What can hang from each mark
vunoz: makub
moto: makub pubiza
poduka: tizo vunoz
tizo: poduka
belani: pubiza ruli
pubiza: moto ruli tene
ruli: belani pubiza
tene: pubiza
makub: moto vunoz
mizibo: makub

Every row comes from one small tree of marks. The marks that hang from a mark follow it in brackets, in alphabetical order. Every link used is in the known rows. Which tree was each row made from?
Known rows
mizibo[makub[moto[pubiza] vunoz]]: [ 49 -19  -6  -1   0  -6  -6 -60 -18  13  19 -44 -35 -46  63 -44   8 -15
  26   5  28 -32   6  -5  37  42  21 -42  21]
ruli[belani pubiza[moto tene]]: [  4 -20 -20   3   4  -3 -21 -24 -42 -23  14 -51 -26 -24  35 -59   7  -4
  37   8   8 -13  21   4 -11 -20   7 -28   7]
belani[ruli[pubiza[moto tene]]]: [ 14 -24 -18 -11   6   0 -26 -56 -26 -10  13 -53  -9 -31  33 -45  -7  -2
  28  28  22 -32  -4   9 -15 -19   6 -25   7]
moto[makub[vunoz] pubiza[ruli tene]]: [ 22 -34 -12  22 -17 -15 -16 -52 -17 -37  18 -32 -31 -22  65 -50  16  -5
  16  28  -8 -29   7 -23 -16  28   2 -24  11]
vunoz[makub[moto[pubiza[tene]]]]: [ 27 -11   4  13  27   1 -27 -37  -6 -14  -4 -45 -36 -51  56 -48  -6   4
  21   8   8  -4  -2   6  12  34  10  -1  10]
poduka[tizo vunoz[makub]]: [ 11 -18  -4  13   7  11 -38 -24  -6   5  -9 -26 -47 -26  41 -18   0  35
  18  18  19   4  11  22 -14  53  18  24   2]
poduka[vunoz]: [ 11  -1  -8   4 -12   2 -31 -29 -17   2  -7 -31 -43 -31  21 -34  -4  20
   1  25  11 -17  11  11  -7  22   4  -4  -2]
belani[pubiza[moto ruli tene]]: [-26  -6 -12   5   7   6  -8 -27 -34 -49  -4 -26 -30 -25  30 -52 -16  13
   2   7  -2 -18   1 -15 -31 -13   2 -18  21]
ruli[belani pubiza]: [ 25 -11   3  -1  -8 -16 -17 -31 -35  -6   8 -47 -36 -25  33 -55  17   9
  37  10  13 -25  34   9   4  -3   5 -13  -4]
belani[pubiza[moto[makub] tene] ruli]: [-14  -3 -12  10   9  -2 -13 -46 -23 -26 -16 -24   0 -35  40 -53  -8  17
   0  16  12 -21   0  -7 -23 -14   3 -27   5]
tizo[poduka[vunoz[makub[moto[pubiza]]]]]: [ 29  -3  -5  24  -4  23 -45 -50  21  -2 -10 -28 -54 -34  57 -35   6  28
   8  15   1  -2  -3   3  -2  47   6  -1  -5]
poduka[tizo vunoz]: [  8  -8 -13  18 -10   7 -29 -23 -16   6   0 -29 -47 -23  35 -19   5  20
   8  22  20  -8  14  11  -7  44  16   6   7]
pubiza[ruli]: [  6 -12   6  -4  -5  -7 -14 -38 -22 -24   4 -30 -42 -24  30 -44  -3  21
   5  19   8 -35   7 -11 -22   9   2  -3  10]
moto[makub[vunoz] pubiza]: [ 39 -22  -3  -1 -25 -22 -11 -65 -16 -14   3 -22 -31 -30  63 -52  36   9
   9  17   7 -28  13   8   5  30   5 -21 -10]
moto[makub pubiza]: [ 23  -8   1  16 -14 -14  -7 -52 -13 -18  -8 -23 -32 -27  46 -54  28  14
   4  18  -1 -31  16   3  -1  18   4 -12 -10]
mizibo[makub[moto vunoz]]: [ 38 -16  -2 -10   6 -16  -9 -52 -23  19  13 -48 -27 -49  55 -50   5  -1
  18   3  40 -21  12  -3  24  47  22 -42  22]
makub[moto vunoz]: [ 41 -13   1 -25  -9 -23 -21 -54 -22   4   9 -37 -36 -53  66 -52   9   8
   8   0  38 -11   9   5  18  46  11 -28  12]
tene[pubiza[moto]]: [ 13  -5 -18 -27  -1  12 -15 -44 -24  -3  -7 -20 -37 -21  11 -39   2  17
   3  16  13  -7  -4  20 -29  -1   7 -21  -5]
vunoz[makub]: [ 14 -11  13 -18  18  -9 -23 -40 -12 -11 -15 -31 -32 -40  30 -47   5  34
  11  11  15  -8   4  27  -9  19   7  13  -3]
belani[ruli[pubiza[moto[makub] tene]]]: [ 12 -25 -16   0   5  -8 -24 -60 -24 -14   7 -47   1 -27  42 -54   2   6
  24  26  21 -31   7   3 -26 -12   5 -29   1]
ruli[belani pubiza[tene]]: [ 12 -12  -7  17   2 -18 -20 -17 -39 -17  15 -61 -29 -30  31 -57  12  -6
  36  19   4 -12  27   5   4  -2   7 -19   6]
ruli[belani]: [  9   0   1   4  -6 -10 -16 -19 -28  -6  -5 -29 -39 -36  31 -47  11  16
  13   8  11 -20  18   1   3   2   4  -6   2]
tene[pubiza[moto[makub]]]: [ 10  -9 -17 -15  -4   0 -14 -51 -21  -4 -14 -13 -26 -18  21 -51  11  24
  -1  14  12  -7  10  10 -40   9   7 -25 -13]
vunoz[makub[moto[pubiza[ruli tene]]]]: [ 23 -22   1  18  23   6 -28 -36  -2 -23   3 -40 -40 -41  58 -47 -16   6
  27   7   2 -14  -1 -12  -2  31   7   2  19]
mizibo[makub[vunoz]]: [ 27 -17  -2 -17   2 -16  -4 -53 -30   9  12 -44 -26 -41  37 -42  14   0
  16  18  27 -25   6  11  15  29  18 -31  15]
makub[moto[pubiza] vunoz]: [ 54 -16  -3 -14 -19 -10 -20 -60 -15   0  13 -33 -44 -47  74 -43  15  -4
  18   4  24 -23   3   5  32  41  11 -29   8]

Write each row's tree
[-20   5 -12  11   3   2 -11 -11 -40 -31 -10 -27 -29 -35  30 -54  -1  10
  11  -1   1  -5  11  -5  -5 -19   4 -20  10]
ruli[belani[pubiza[moto tene]]]
[ 36 -12  12  -1  17   1 -25 -46  -2  -6 -11 -31 -40 -48  55 -48   0  17
  22   0  14 -13   3  12  14  34  10   3   4]
vunoz[makub[moto[pubiza]]]
[ 11  -1  -4  10  -2  12 -42 -45  12  -7 -15 -26 -47 -29  35 -35  10  41
   0  25   1   2  -4  14 -23  39   5   7 -11]
tizo[poduka[vunoz[makub]]]
[  4 -20 -10  51  -9  -5 -15 -22 -18 -37   8 -30 -36 -16  51 -52   5  -3
  20  21 -21 -31  18 -40 -17   7  -2 -14  11]
moto[makub pubiza[ruli[belani] tene]]
[-22   1 -10  24   3  -8  -9 -15 -36 -33 -18 -20 -20 -30  41 -63   7  19
   7  -4   0  -5  25 -13 -18 -11   2 -26   6]
ruli[belani[pubiza[moto[makub] tene]]]
[ 40 -22 -12  14   9  -6  -8 -50 -21   5  23 -59 -30 -49  61 -44   3 -29
  27  13  20 -21   3  -7  36  42  22 -47  28]
mizibo[makub[moto[pubiza[tene]] vunoz]]
[ 42 -19 -11   2  -7 -11 -22 -49 -17 -10  17 -47 -38 -53  71 -45   9 -21
  17  12  15 -12  -2  -1  28  42  11 -33  19]
makub[moto[pubiza[tene]] vunoz]
[ 11 -11  -8  30  -1 -13  -9 -39 -17 -28  -3 -39 -27 -32  44 -56  19  -4
   3  29  -8 -19  11  -3  -3  17   4 -18   0]
moto[makub pubiza[tene]]
[ 13 -24 -13 -26 -14 -16 -14 -64 -26 -19  -3 -10 -17 -27  57 -60  26  24
   2   0  29 -17  10   8 -27  12   8 -29  -6]
pubiza[moto[makub[vunoz]]]
[  6 -16 -19 -20  -5  18 -17 -44 -22 -13   3 -14 -43  -8  14 -36 -12  19
  10  18   7 -20  -4  -7 -45  -3   3 -17   4]
tene[pubiza[moto ruli]]
[  2 -22 -20  15   0 -17 -17 -29 -40 -26   7 -43 -13 -19  46 -70  17   3
  34   4   8 -12  34  -5 -24  -8   6 -32   2]
ruli[belani pubiza[moto[makub] tene]]
[-28  -8  -8  15   6  -4  -5 -32 -30 -52 -10 -21 -17 -21  41 -63  -7  23
  -2   5  -2 -17  15 -25 -43  -4   2 -24  13]
belani[pubiza[moto[makub] ruli tene]]
[ 16 -29 -20 -21 -17  -2 -18 -60 -22 -13   4  -6 -31  -7  41 -46   5  24
   9  15  12 -16   4 -10 -53  17   3 -29   0]
tene[pubiza[moto[makub[vunoz]] ruli]]
[ 18 -15  -3  21 -17   9 -15 -28 -18 -26  10 -22 -55 -17  41 -36   3   4
  27  14 -11 -43  10 -23   3  -3  -2  -3   9]
moto[pubiza[ruli[belani]]]
[ 44 -28  -6   6  -3   0  -8 -57 -14   5  26 -43 -39 -35  66 -39  -1 -13
  33   5  23 -42   7 -24  23  40  19 -39  27]
mizibo[makub[moto[pubiza[ruli]] vunoz]]
[ 23 -12  -6  26   4   3 -19 -33 -13 -25  15 -46 -45 -36  54 -45 -14 -13
  16  13   0 -26   2 -29   5  24   5 -18  25]
makub[moto[pubiza[ruli tene]]]
[-13   1 -11  -3  10  10 -14 -42 -25 -24 -12 -30 -13 -40  29 -40 -18  11
   5  20  13 -21 -12   0 -10 -23   2 -23  13]
belani[pubiza[moto tene] ruli]
[ -7 -22  -9  -5  -8  -4 -12 -51 -20 -33  -3  -9 -24 -11  46 -58   2  32
   4   2  11 -34  13 -26 -53  -1   3 -16   4]
pubiza[moto[makub] ruli]
[ 22   3  -2  15   4  12 -47 -44  16   1 -13 -29 -47 -36  50 -41   2  38
   0  12  12   6   2   4 -14  53   7   0  -4]
tizo[poduka[vunoz[makub[moto]]]]
[ 21 -17  -3  19  13  10 -41 -26  -3  14  -6 -29 -44 -36  58 -25  -9  31
  20   5  28   8  18   9  -4  69  23  15   9]
poduka[tizo vunoz[makub[moto]]]
[ -6 -37 -23  -1  -7 -12 -19 -49 -27 -41  14 -24 -16 -19  60 -59   5   8
   9  11  11 -17   1 -26 -49  11   5 -32  17]
pubiza[moto[makub[vunoz]] ruli tene]
[-11   6  -4  -3  -5   4  -8 -22 -37 -23 -16 -13 -34 -31  34 -53   6  27
  12  -9   9 -18  18   1  -3 -18   3 -17   2]
ruli[belani[pubiza[moto]]]
[-22 -25 -23  26   0  -2 -18 -20 -29 -40   6 -21 -20 -13  48 -60  -5  11
  16   3  -3 -20  16 -43 -49  -9   0 -22  17]
pubiza[moto[makub] ruli[belani] tene]
[ 32 -32  -3   7 -29 -15 -12 -64 -13 -27  11 -17 -37 -17  69 -48  23  11
  16  17   1 -40  10 -18 -13  27   1 -19  -1]
moto[makub[vunoz] pubiza[ruli]]
[  0 -24 -24  -8  -3 -19 -18 -51 -30 -28   2 -29 -11 -34  55 -63  18   6
   3  11  17  -3   4   3 -28  13   7 -35   7]
pubiza[moto[makub[vunoz]] tene]
[-14 -13 -19   7   9 -12 -14 -38 -28 -30  -7 -31  -9 -30  38 -65  11  10
  -3  11   9  -6   7  -2 -35   2   7 -28   5]
pubiza[moto[makub] tene]
[ -4   7   1  11  10  -5 -14 -36 -22 -19 -14 -43 -16 -46  24 -39 -15   7
   3  28   9 -21  -5   3   5  -6   1 -14  13]
belani[pubiza[tene] ruli]
[ 31 -20  12   5  14   6 -26 -46   0 -17  -2 -28 -46 -37  60 -43  -9  20
  26   2   8 -25   3  -9   0  32   7   6  11]
vunoz[makub[moto[pubiza[ruli]]]]
[ 30 -20   9  15  10   9 -30 -31  -2 -13  -1 -24 -47 -34  63 -44  -9  18
  36  -5   5 -23  11 -20   5  26   4   6  10]
vunoz[makub[moto[pubiza[ruli[belani]]]]]
[ -4  -1  -1  -6  -2   0 -10 -60 -19 -17 -24  -8  -5 -30  43 -50   0  36
   0   6  20 -36   7  -3 -20 -15   3 -23  -5]
belani[pubiza[moto[makub]] ruli]
[ 32 -20  -6  27   6  22 -39 -30   4  11  -4 -26 -53 -33  65 -19  -5  20
  27   8  19  -1  12   6   6  66  20  14   8]
poduka[tizo vunoz[makub[moto[pubiza]]]]
[ 29 -32 -10 -30 -14 -24 -14 -72 -33 -17   7 -32 -14 -20  57 -68  32  20
  25   4  30 -22  26  18 -24  10  13 -34  -9]
ruli[pubiza[moto[makub[vunoz]]]]
[ 27  -2  -5  20   7  -1 -18 -35 -16 -14   8 -50 -40 -48  51 -48  -1 -16
  11  15   6 -14   1  -7  22  26   9 -22  17]
makub[moto[pubiza[tene]]]
